Known rows, with every way that one mark hangs from another:
(q_84 (q_623 q_970 q_984) (q_793 q_221)): [-56.5  -3.9  28.7 -26.9  33.5  14.0  52.9 -52.3 -56.4  17.4 -17.7   9.5
  -3.6  38.9 -15.6 -23.9  62.5 -23.6]
(q_984 (q_623 q_221)): [-45.3  51.4   7.5  -5.4   1.2  19.8  46.0 -20.9 -17.6  -7.2 -21.6  -8.4
  -2.8 -11.3 -20.3  -9.3  42.0  18.8]
(q_984 q_623): [-55.5  45.5  26.7 -10.1  -0.2  15.6  31.9 -17.2 -19.9   1.9 -24.8   6.8
   5.1  -4.8  -9.7 -20.8  40.4   5.1]
(q_793 (q_84 (q_623 q_221 q_970 q_984))): [-44.4  39.6   5.9  -3.2  26.3   3.1  44.0 -48.1 -41.1 -22.9 -41.3 -23.5
 -11.4   8.4 -24.3  -2.7  43.4  -5.9]
(q_84 (q_623 q_221 q_970 q_984) q_793): [-47.3  29.1  10.6 -15.5  36.3  18.3  64.6 -59.3 -39.0  -8.9 -15.9   3.1
  -9.2  24.9 -30.5 -17.2  49.5 -11.2]
(q_221 (q_623 (q_84 q_793) q_970)): [-27.7   9.5  26.0  -6.8  63.7   8.2  49.8 -39.9 -18.9  14.3  -4.0   9.3
 -14.9  28.8 -29.9 -24.4  50.2  21.5]
(q_970 q_623): [-23.5  22.8  35.7 -19.2  30.1   4.7  23.5 -35.0 -30.0  23.0 -20.7  -6.3
   2.9  -9.6  -2.7 -15.0  36.7  -1.3]
(q_362 (q_793 q_84 (q_221 (q_623 q_970)))): [-29.3  -9.7  20.4  13.1  28.9  -8.6  25.3  -5.1 -22.0   2.7 -33.6 -27.2
   1.0  16.8 -13.1 -18.1  45.3  51.3]
(q_221 (q_623 q_970)): [-29.2  28.7  13.3   9.5  32.7   9.3  39.1 -13.3   1.6  19.8 -22.9  -7.8
  -5.7  16.9 -24.9 -15.3  32.0  17.2]
(q_623 (q_84 q_793) q_221 q_970 q_984): [-29.8  22.5  22.7 -22.3  59.9   9.9  73.9 -55.0 -44.4 -16.9 -21.1 -10.9
 -27.2  28.4 -37.7 -12.1  62.7  -3.5]
(q_984 (q_623 q_221 q_970)): [-46.7  43.8   5.5   8.7  10.0  17.9  52.7 -30.5 -10.4  -0.1 -32.5 -13.6
  -8.0  13.9 -23.3 -13.6  31.4   7.1]
(q_793 (q_84 (q_623 q_221))): [-35.6  35.4   5.8  -8.5  15.3   6.9  25.5 -33.0 -38.2  -9.9 -14.3 -22.9
   1.9 -18.6 -11.3  -2.5  41.4  21.5]
(q_623 q_84 q_221 q_970 q_984): [-35.2  31.1  14.4 -18.1  49.6   4.1  64.9 -41.5 -24.8 -15.4 -37.3 -21.0
 -28.0  23.3 -28.6   3.5  61.3  -3.2]
(q_362 (q_793 (q_84 q_623) q_221)): [-51.6  -8.8  26.2 -17.4  11.7  -5.1  10.9 -13.0 -43.8  -2.6 -20.2 -12.6
  19.4  -1.2  12.0 -18.5  57.1  38.3]
(q_970 (q_623 (q_84 q_793) q_221 q_984)): [-20.0  22.9  33.5 -40.9  63.2   3.1  57.3 -73.6 -58.6 -13.4 -13.7  -1.6
 -22.5  -3.5 -26.4  -5.3  70.0  -0.9]
(q_793 q_221): [-33.5   2.3  27.9 -24.6  15.0  10.8  32.1  -6.7 -37.8  27.8 -17.2 -18.9
   4.2   5.2  -6.1 -10.0  55.1   7.6]
(q_221 (q_623 q_84 q_984)): [-40.9  37.4  21.6 -24.8  43.4   0.3  45.0 -22.7 -17.2 -12.2 -22.1   6.2
 -16.9  -3.0 -29.3   1.5  74.0  14.6]
(q_221 (q_623 q_84 q_970 q_984)): [-41.4  28.5  19.7 -10.2  52.6   0.1  52.6 -30.4 -10.5  -5.2 -34.2   2.5
 -22.5  23.9 -31.5  -3.9  61.6   4.0]
(q_984 (q_623 (q_84 q_793) q_221 q_970)): [-44.8  26.0  18.4  -6.5  40.5  17.2  64.2 -56.4 -32.2  -4.7 -13.9   3.4
 -19.2  25.0 -25.7 -22.1  49.1  11.4]
(q_84 q_623): [-51.9  28.5  17.7 -18.9  14.3  13.2  24.5 -22.8 -19.4  14.8  -9.6   7.8
  12.1  -0.9   0.2 -16.4  45.3   3.8]
(q_362 (q_793 (q_221 q_623))): [-36.2  -3.1  16.6  -7.9  18.9   2.6  30.1   8.8  -9.0   8.1 -12.4  -6.0
   9.5   2.2  -9.2 -15.0  60.5  55.0]
(q_793 q_84 q_221): [-26.8   4.0  31.9 -17.1  14.6  -0.7  21.7 -12.9 -58.5  15.7 -25.8 -35.5
   1.7  -4.6  -6.4  -8.6  51.4  12.1]

Rows:
[-46.9  13.0  25.9 -10.5  34.8  16.9  39.9 -47.4 -32.9  21.7  -6.2  13.6
   6.1  30.2 -11.4 -35.9  35.3  -5.7]  (q_84 (q_623 q_970) q_793)
[-52.1  45.8   3.4 -24.8  15.9  13.3  47.4 -35.5 -25.9 -17.1 -20.4  -2.3
  -2.5  -5.8 -19.8   1.8  57.7  -0.3]  (q_84 (q_623 q_221 q_984))
[-38.9  19.8  18.0 -21.2  21.4   5.9  42.9 -11.0 -30.3   8.7 -24.1  -6.8
  -7.6   1.7 -27.6   2.5  71.0  11.1]  (q_793 (q_221 (q_623 q_984)))
[-33.4   1.9  24.9 -12.7  42.1  11.3  59.2 -34.4 -42.3  15.5 -19.5   0.1
 -13.2  31.9 -37.2 -18.2  61.8   2.0]  (q_84 (q_793 (q_221 (q_623 q_970 q_984))))
[-55.8  -8.2  37.3 -19.7  37.1  11.7  51.9 -48.8 -48.5  21.8 -16.1  10.7
 -14.6  38.4 -11.1 -28.5  63.0  -0.5]  (q_984 (q_623 (q_84 (q_793 q_221)) q_970))
[-35.7  -9.6  14.9   5.3  29.0   1.5  36.8   0.1  -2.0  14.8 -24.6  -9.6
   2.1  26.7 -11.7 -18.9  49.6  45.7]  (q_362 (q_793 (q_221 (q_623 q_970))))
[-22.7  39.7  20.1 -24.4  31.8   5.1  46.5 -47.6 -38.2  -6.8 -31.1 -17.3
 -12.8 -14.2 -22.0   2.6  50.4  -5.1]  (q_970 (q_623 q_221 q_984))
[-56.5   4.6  25.6 -15.7  22.4  -2.1  30.9 -42.9 -58.0   4.5 -43.9 -16.5
  -5.2  23.2  -9.0  -6.9  56.6 -17.5]  (q_793 (q_84 (q_623 q_970 q_984)) q_221)
[-31.8  21.6  23.3 -14.6  22.6  -2.6  32.2 -16.0 -52.8  -4.6 -33.5 -23.2
  -8.0  -8.3 -29.0   3.7  67.1  16.1]  (q_793 q_84 (q_221 (q_623 q_984)))
[-50.2  35.3   9.1  -1.6  29.4  13.3  55.9 -40.6 -11.8  -4.5 -30.9  -7.8
 -19.8  18.2 -18.9  -7.6  46.0  10.3]  (q_984 (q_623 q_84 q_221 q_970))
[-32.3  -6.8  35.0 -13.0  13.9  -7.9  19.1  -0.3 -47.2  -4.8 -27.6 -31.8
  11.9  -2.8   1.8 -19.4  53.9  41.2]  (q_362 (q_793 q_84 q_221))
[-30.9 -15.2  40.0 -39.4  44.8   7.5  44.4 -34.2 -58.0  24.8   2.1  -3.0
  -6.6  15.7  -9.6 -18.9  74.2  11.2]  (q_623 (q_84 (q_793 q_221)))
[-43.1   1.4  19.6 -18.2  50.8  -1.9  52.3 -29.3 -24.6  11.3 -33.9  -4.9
 -26.0  31.5 -26.1   3.1  75.9   3.4]  (q_793 (q_221 (q_623 q_84 q_970 q_984)))
[-58.0  27.9  28.9  -7.0  27.6   8.5  42.7 -35.0 -13.9   6.5 -34.0   7.0
 -11.8  25.0  -7.0 -19.0  44.4  -1.3]  (q_984 (q_623 q_84 q_970))
[-34.8  20.6  29.0 -15.2  65.2   4.4  61.2 -46.9 -29.8  -5.7 -17.8  12.2
 -23.1  30.4 -38.6 -17.9  63.8   4.1]  (q_221 (q_623 (q_84 q_793) q_970 q_984))
[-29.6  29.6  24.6 -38.1  49.7   9.3  67.4 -46.9 -51.6 -22.6  -9.6  -5.5
 -20.2   4.2 -35.1  -7.4  74.5   7.2]  (q_623 (q_84 q_793) q_221 q_984)
[-41.4 -12.8  40.7 -35.0  57.0   4.6  62.6 -48.3 -61.0  10.7 -24.6  -3.9
 -21.5  42.8 -21.2 -17.7  76.1 -17.3]  (q_623 (q_84 (q_793 q_221)) q_970 q_984)
[-50.7  37.9   0.3 -10.1  25.0  12.2  55.6 -43.3 -18.7  -9.7 -32.0  -7.1
  -9.1  19.7 -24.4  -3.2  48.6 -11.0]  (q_84 (q_623 q_221 q_970 q_984))
[-34.1  38.6  15.6 -32.9  37.9   4.5  57.1 -31.8 -32.0 -23.1 -25.3 -15.7
 -19.6  -2.8 -27.2   7.0  73.2   7.5]  (q_623 q_84 q_221 q_984)
[-56.7   3.6  31.8 -42.9  23.9  13.4  45.7 -43.5 -64.4   9.5  -6.9  13.8
   3.8  13.5 -12.3 -19.0  74.4 -12.8]  (q_84 (q_623 q_984) (q_793 q_221))
[-20.8  10.2  18.8 -13.1  58.0  12.9  62.6 -47.9 -33.2   4.2  -7.8 -14.8
 -19.7  28.0 -27.9 -17.1  49.5  13.8]  (q_623 (q_84 q_793) q_221 q_970)
[-33.2 -22.9  37.5 -25.1  54.6   8.0  51.1 -42.7 -49.7  31.5  -9.8  -7.9
 -14.5  40.9 -12.2 -23.4  62.7   0.4]  (q_623 (q_84 (q_793 q_221)) q_970)
[-46.6   2.5  23.9 -20.3  11.0   2.1  13.8 -25.5 -55.5  17.0 -17.3 -16.9
   8.7  -2.7   3.7  -8.1  55.3   8.6]  (q_793 (q_84 q_623) q_221)
[-50.1  19.4  25.9  -8.7  13.4  -6.4  11.3 -14.9 -29.7 -19.1 -21.9  -4.7
  21.1 -10.2   5.4 -25.3  43.5  37.3]  (q_362 (q_793 (q_84 q_623)))
[-49.3  36.9  10.6 -13.2  15.5  -4.2  34.6 -28.0 -37.4 -49.8 -32.3 -14.2
   5.6 -14.6 -13.5  -6.9  56.6  34.6]  (q_362 (q_793 (q_84 (q_623 q_221 q_984))))
[-24.6  31.3  23.7 -36.5  51.4  -1.1  50.4 -58.1 -38.4 -10.7 -29.7 -12.0
 -22.7  -8.4 -17.5   9.2  66.2  -2.4]  (q_970 (q_623 q_84 q_221 q_984))
[-43.6  24.3  32.4 -22.0  47.6  -0.5  52.2 -35.8 -26.9  -4.6 -40.8  -6.3
 -20.3  28.5 -18.7  -7.9  60.3 -17.0]  (q_623 q_84 q_970 q_984)
[-30.9 -10.6  52.0 -53.6  59.9  -1.8  45.2 -66.4 -75.9  15.0 -15.2   5.1
 -16.1  12.2 -10.3 -12.8  82.5 -14.7]  (q_970 (q_623 (q_84 (q_793 q_221)) q_984))
[-32.4  38.5  10.0  -5.9  28.9  11.2  62.3 -29.5 -23.0 -10.9 -39.0 -27.5
 -17.3  17.4 -33.4  -3.7  44.8  -8.0]  (q_623 q_221 q_970 q_984)
